What can hang from each mark:
kozek: vakor
zota: nuli vizet
vizet: zepe zota
budi: vakor
vakor: budi kozek
nuli: pimo
pimo: nuli zepe
zepe: kozek pimo vizet

Each row was made from one small tree. The marks that hang from a mark follow it in brackets, in alphabetical order. Every link used is in the known rows. Write each row's tree.
In the rows, 128 means zero.
Known rows:
zota[nuli[pimo] vizet]: [ 72 104 147 158  95 114 109 156 122 101  83  91  76 155  93 165 131 137
 176 142 174 200 139 111  96  87 132  78 159  91  97 119 141  97 103 167
 111 166 126 122 192 188 119 115 108 142 134 132 115 129  51 127 141 132
 154 143 136 104 205 175 164  97 120  68 153 112 125]
vizet[zepe[kozek[vakor] pimo] zota]: [157 145  96 128 136 125 143  69 102 115 162 135 120 151 107 107 120  80
 134 175  89 150 154 129 121 116 149 155  85 142 106 157 113 119 128 137
 129 112 138 166 133  91  87 146 129 141 142 184 106  83 130 140 117 146
 108  97  88 129 102 129 143 119 168 119 191 102 187]
pimo[nuli zepe[kozek vizet]]: [160 117 112 115 151 132 166 178 182 154 127 126 112 173  60 139 100  88
 194 144 137 103 124 113 100  48  94 148 167 131 123  78 120 137 104 141
 121 140 137 153 153 108 120  97 128 144 161 117 143 111  89 148  84 187
 118 184 108 175  73  48 151 152 103 189 150  88 128]
zepe[pimo vizet]: [ 95  86 142  94 119 109 145 124 168 148 132 149  84 135  84  88 124  70
 178 172 120 144 129 104 115  67 122 125 107 136 139  88 128 157 110 179
 118 155 163 124 180 115 149 100  99 127 145 133 109  68 115 121 104 131
 111  98 101 146 133 128 179 116 128 104 194 108 124]
zota[nuli vizet]: [ 74 127 142 162 107 109 102 142 112 112  93  73  83 159  65 160 137 123
 176 173 174 211 145 115  82  91 153 104 154  97 113  92 143 111 119 165
 101 160 136 109 211 183 127 108 119 132 108 108 131 110  64 129 118 130
 130 138 127 113 198 162 146  98 112  65 152 137 107]
vizet[zepe[kozek[vakor]] zota[nuli]]: [149 172 101 179 128 126 139  90  65 113 139  95 120 145  91 165 129 109
 136 179  98 170 169 136  99 119 154 137  90 111  75 161 138 116 143 139
 127 123 123 153 140 119  45 136 146 157 127 183 111 107 102 140 109 147
 116 112 103 109 124 135 156 116 150 102 175 124 180]
zota[vizet[zepe[kozek]]]: [120 133 122 120  94  96 122 136 148 119 153  71 101 165  58 106 117  92
 166 141 134 142 140 123 135  90 142 124 156 137 145 121 106  84 134 166
 111 132 126 129 190 148 148 106 116 125 120 129 138 117 127 109 120 149
 116 154 102 136 144 145 121 136 116  84 164 113 126]
zota[nuli[pimo[zepe]]]: [ 99 100 123 164 120 138 129 156 101 108  91  97 118 157 112 176 120 153
 173 136 160 177 117 120  68 105 144 109 131  93 111 129 162 117  93 113
 127 155 117 143 133 144  91 100 131 178 126 147 106 137  55 153 140 140
 177 150 109 108 135 148 176  89  99  98 133 101 131]
zepe[kozek pimo[nuli] vizet]: [135  75 126  69 152 134 181 123 196 161 129 187  75 149  74  89  99  26
 175 171 108 128 162 105 134  34 113 138 141 150 106  59  95 150 135 186
 113 178 164 146 173  99 107 148  89 101 179 128 108  64 115 134  90 166
 102 114 110 147 129  98 161 144 115 144 219  87 150]
vakor[budi kozek]: [ 51 100 116 165 114 110 141 153 156 117  97  94  63 116 108 161  52  92
 210 122 149  81  83 144  60 116 146 117  37  99 181  51 118 215  63  62
 159 146 158 125 178 104 157 116  87 186  79 117  79 163 113 183 174 158
 151 138  63 126 149  73 128  63 125 122 154 141 124]
zota[nuli[pimo]]: [ 94  94 137 159 127 133 131 145 105 110  92 102  97 142 111 174 126 138
 180 137 155 182 128 113  66  99 147 113 118  91 111 111 168 128 102 128
 138 166 113 137 153 154  91 105 122 175 123 147  87 140  59 152 146 131
 187 136 106 101 160 160 172  94  94  85 142 107 135]
pimo[nuli zepe[kozek]]: [167 115  98 109 174 145 155 161 167 140 131 125 130 180  71 137 103 100
 192 133 149 111 112 118  83  80 120 176 164 137 144  72 131 127  88 104
 131 138 126 166 138  99 125 110 135 158 137 119 128 122  88 173 102 190
 144 194  89 171  59  67 122 139  95 189 128  82 126]
vizet[zepe zota]: [134 174 102 167 131 118 117 113  97 108 154  78 118 144  84 130 151 114
 171 138  81 150 124 125  81 128 159 145  70 130 128 157 155 133 129 129
 145 110 108 150 163 120 123  90 149 166 109 177 109 121 118 138 127 127
 133 132  68 142 109 141 143 129 142 120 144 121 160]
pimo[zepe]: [131 121 103 125 130 117 132 157 140 123 136  83 134 159  84 135 121 136
 184 137 162 122  88 128  71 113 144 148 130 121 168 111 150 126  78  97
 132 113 132 151 141 109 141  74 137 174  98 120 144 124 101 149 107 148
 146 167  90 152  70 104 147 111 109 132 113 101 103]
nuli[pimo[zepe[kozek[vakor]]]]: [149  79 125 105 122 117 167 156 155 109 130 128 110 145 128 133 105 134
 171 101 163  95 103 128  97  94 110 121 138 110 133 135 128  99  64 114
 151 128 114 177 113 113 101 110 111 179 154 158 106 149  98 137 138 169
 171 154 125 131  90 114 173 107 121 127 144  71 150]
zota[nuli vizet[zepe[pimo]]]: [ 81 138 122 164  85 127  83 118  98 103 118  71 114 188  70 140 116 116
 146 185 140 229 160 103 126  93 156 111 162 126 120 136 114  86 134 163
  80 150 139 105 183 164 136 103 133 122 120 130 125  91  77 129 121 130
 116 134  98 115 181 175 134 102 124  58 166 115 117]
kozek[vakor]: [143 118 160 115 139  85 150 113 129 125 163 110 104 108  99 134 117 112
 175 170 175 109 124 120  69 105 107 176  97  95 149  84 151 148  66 141
 172 118 136 141 164 138 136  91 111 193 130 152  82 130 115 137 119 152
 138 122 130 136 111 108 148  92 131  96 137 114 129]
vakor[kozek]: [ 67 115 119 120 131 100 151 153 137 133 120  87  85 121  92 124 100 107
 207 125 150 102  97 131  63 114 162 124  65 118 177  62 135 178  70 122
 160 131 128 141 201 109 142  99  98 189  91 127  88 149 104 168 153 166
 169 112  67 128 141 111 112  88 105 121 149 132 143]
pimo[nuli zepe]: [150 126 108 128 168 140 130 166 155 131 131 106 139 180  73 140 108 121
 204 130 153 124  98 104  63  88 113 184 152 129 162  78 149 141  68 102
 140 127 120 154 152 115 165  72 144 177 129 124 121 133  71 177 115 172
 148 200  81 181  60  72 122 134  98 182 106  87 111]
budi[vakor[kozek]]: [ 77 101 117 153 144 130 171 165 143 137 144 110  92 116  68 169 126  84
 229 123 160  97  80 117  85 110 188 133  79 113 165  53 135 176  82 157
 138 106 166 155 152 138 149  62  79 194  90 113  93 145 110 172 118 146
 161 158  75 160 162 100 152  85 134 118 133 100 129]
zota[nuli[pimo] vizet[zepe]]: [ 86 126 136 178  71 119  93 155 104  93 107  65 104 175  89 159 111 139
 156 144 144 209 149 103 123  90 134  81 163 103 108 158 124  74 124 165
 102 153 111 118 174 182 119  93 130 146 140 152 115 133  66 116 146 142
 145 153 118 108 191 180 153 106 118  60 154 107 134]

Write each row's tree:
[141  69 106  56 185 147 170  97 175 144 134 185 100 162  90  89 103  41
 171 159 130 134 148 115 108  77 144 180 142 158 133  51 109 135 111 130
 125 170 152 160 151  84 119 163  95 125 143 127  88  79 112 167 116 161
 139 128  77 138 107 118 122 133 102 148 193  76 152] => zepe[kozek pimo[nuli]]
[154 106 121 128 105 102 172 154 161 141 132 111 101 145  87 147  85 100
 166 160 158  86 116 140 109  74  97 124 133 106 123 107 107 129  95 124
 121 117 163 145 128 102  94 108 119 148 145 123 153 107 123 124  84 173
  97 152 134 147  81  56 186 113 133 130 166 104 122] => pimo[zepe[kozek[vakor[budi]] vizet]]
[149 101 154 100 116  81 196 134 166 162 148 134  65 104  76 125 109  58
 164 175 141  83 152 137 120  50  97 126 115 106  97  77 115 140 127 196
 140 142 156 146 171 122  67 124  90 134 166 145 124  98 140  98  78 171
 102 105 157 130 130  85 188 125 127 102 199 120 151] => zepe[kozek[vakor] vizet]
[140  77 114 101 125 126 164 163 160 114 126 121 110 150 125 130 111 134
 180  90 153  98 101 129  94  94 127 116 140 115 136 128 136 103  78 114
 143 136 116 175 120 114 104 110 113 170 144 149 116 145 100 141 146 159
 180 161 107 131  93 125 172 118 106 134 144  70 143] => nuli[pimo[zepe[kozek]]]
[127 121 128 117 139  96 191 134 158 154 117 139  48 109  72 128 145  62
 184 158 109 102 143 144  97  65 126 102  93 114  75  90 131 154 150 190
 131 152 147 155 192 120  58 147  94 113 146 138 145  87 128 107  84 144
 105 103 135 134 146 105 191 151 133 126 203 132 166] => zepe[kozek vizet[zota]]
[121 137 114 144 119 107 142 162 143 135 119  95 109 144  78 141 143 132
 191 145 139 118  99 130  78  91 119 111 112 109 128 127 144 140  92 136
 125 109 137 148 162 119 121  83 134 151 124 130 161 102  94 130  89 143
 116 147 115 160  90  87 180 125 136 146 139 118 120] => pimo[zepe[vizet[zota]]]
[154 114  91 103 140 146 134 106 141 125 175 122 138 185  84  96  90  62
 149 152  92 147 153 105 136  91 151 176 138 167 153 114 101 110 137 129
 120 141 127 148 135  90 130 113 132 139 138 159  92 101 133 149 125 162
 133 147  50 147  91 125 116 137 101 123 174  80 152] => vizet[zepe[kozek pimo[nuli]]]
[100 128 126 121  95 104  97 124 145 108 154  79 111 174  72  98 115  93
 167 152 132 166 134 107 136  92 140 130 149 143 158 129 108  94 112 158
 101 131 137 121 192 146 182  92 118 129 121 133 126  99 118 115 126 136
 115 148  89 144 144 156 125 122 129  80 158 106 119] => zota[vizet[zepe[pimo]]]
[131 129  98 141 123 117 166 150 136 138 106 111 100 153  79 151 130 115
 170 159 137 129 123 143  94  81 131  99 131 109  95 123 129 123 120 139
 110 128 147 154 148 108  63 119 128 133 131 120 174  92  98 129  74 157
 111 136 125 133  99  93 186 123 130 142 170 116 140] => pimo[zepe[kozek vizet[zota[nuli]]]]
[127 152  95 147 133 133 111  87 101 106 152 112 126 155 101 110 135 102
 162 154  78 171 133 118 103 127 163 145  74 143 132 165 139 132 121 126
 127 115 123 150 153 101 133 110 142 150 115 176 104  92 114 150 132 121
 124 113  61 140 107 149 139 121 154 122 166 108 167] => vizet[zepe[pimo] zota]
[149 163  90 147 138 124 146 102 107 116 156  98 111 147  82 128 141  93
 160 141  80 139 142 137 100 117 163 145  85 135 110 153 136 116 150 136
 132 117 113 167 152 105  79 129 138 147 117 175 123 115 132 137 121 141
 127 127  77 132 109 133 143 140 138 123 165 116 176] => vizet[zepe[kozek] zota]
[ 85 150 126 181  84 115  85 139  94 105 119  47 113 177  59 158 121 127
 156 172 146 216 159 110 113  97 153 109 159 115 118 132 126  91 137 164
  91 145 127 105 192 178 129  91 138 136 115 131 132 111  76 125 120 136
 124 148 107 115 184 169 137 109 114  57 147 129 119] => zota[nuli vizet[zepe]]
[121  71 124  66 125 115 187 115 182 162 132 174  70 138  83  82 106  34
 160 175 117 124 154 122 138  54 133 118 127 148 109  75  98 138 144 184
 106 170 172 140 165  96  93 151  85  98 157 124 130  56 137 115  85 149
 102  91 109 130 134 115 180 135 120 113 227 100 144] => zepe[kozek pimo vizet]
[104 115 141 118 154 130 145 120 164 145 112 178  76 135  83 107 136  63
 197 175  99 154 138  94  94  62 107 134  96 134 107  91 135 178 105 183
 131 152 157 141 199 117 150 116 107 124 174 144  98  67  84 142 108 136
 101 109 107 162 140 108 172 134 152 158 192 107 150] => zepe[pimo[nuli] vizet[zota]]
[119 122 120 105 107 114 115 123 158 119 154 104 108 179  63  97 105  76
 163 155 126 158 148 105 144  80 135 137 166 155 143 114  91  88 124 165
 100 141 136 134 184 139 160 114 113 117 136 131 123  97 117 126 120 157
 111 147  89 146 141 141 111 136 123 101 176  97 130] => zota[vizet[zepe[kozek pimo[nuli]]]]
[128 147  77 160 131 152 133  72  76 106 122 121 121 168 100 139 128  91
 134 179  79 203 168 129 110 121 181 133  94 141  83 156 127 113 158 131
 104 136 132 153 134  99  58 156 139 130 122 169 114  78 102 151 117 131
 117 103  72 110 130 152 145 119 148 108 193 109 180] => vizet[zepe[kozek pimo] zota[nuli]]
[137  77 124 108 108 118 171 176 173 123 121 122  97 141 115 129 109 124
 182  96 144  96 106 124 109  77 108  93 137 111 122 132 128 110  90 138
 138 137 116 169 127 119  96 102 107 159 157 149 124 139  97 123 133 160
 162 157 121 133 105 113 191 122 112 129 156  80 144] => nuli[pimo[zepe[kozek vizet]]]
[ 91 127 110 151  89 131 102 114 104 107 114  82 106 188  66 139 111  99
 137 184 138 222 169 115 140  89 162 107 171 126 111 129 103  79 145 162
  72 153 143 116 172 153 104 130 126 114 126 129 132  88  89 127 113 144
 111 131 105 108 179 169 137 108 119  62 180 113 129] => zota[nuli vizet[zepe[kozek pimo]]]
[147 112  90 103 122 139 141 102 133 124 178 110 138 174  91  91  93  68
 144 153  96 147 144 115 139 102 166 161 129 162 153 127 103  99 145 129
 114 137 136 146 131  88 118 113 130 137 122 155 107  98 144 139 123 152
 134 128  53 133  93 141 127 129 106  99 178  84 149] => vizet[zepe[kozek pimo]]
[120 180 101 202 126 136 109 107  63 104 128  72 123 150  85 166 144 129
 162 163  88 197 141 125  79 129 169 131  74 114 101 166 161 129 141 131
 128 124 109 139 158 132  86 101 158 162 109 175 111 118  89 147 125 120
 133 126  78 122 132 152 151 118 138 103 146 128 161] => vizet[zepe zota[nuli]]
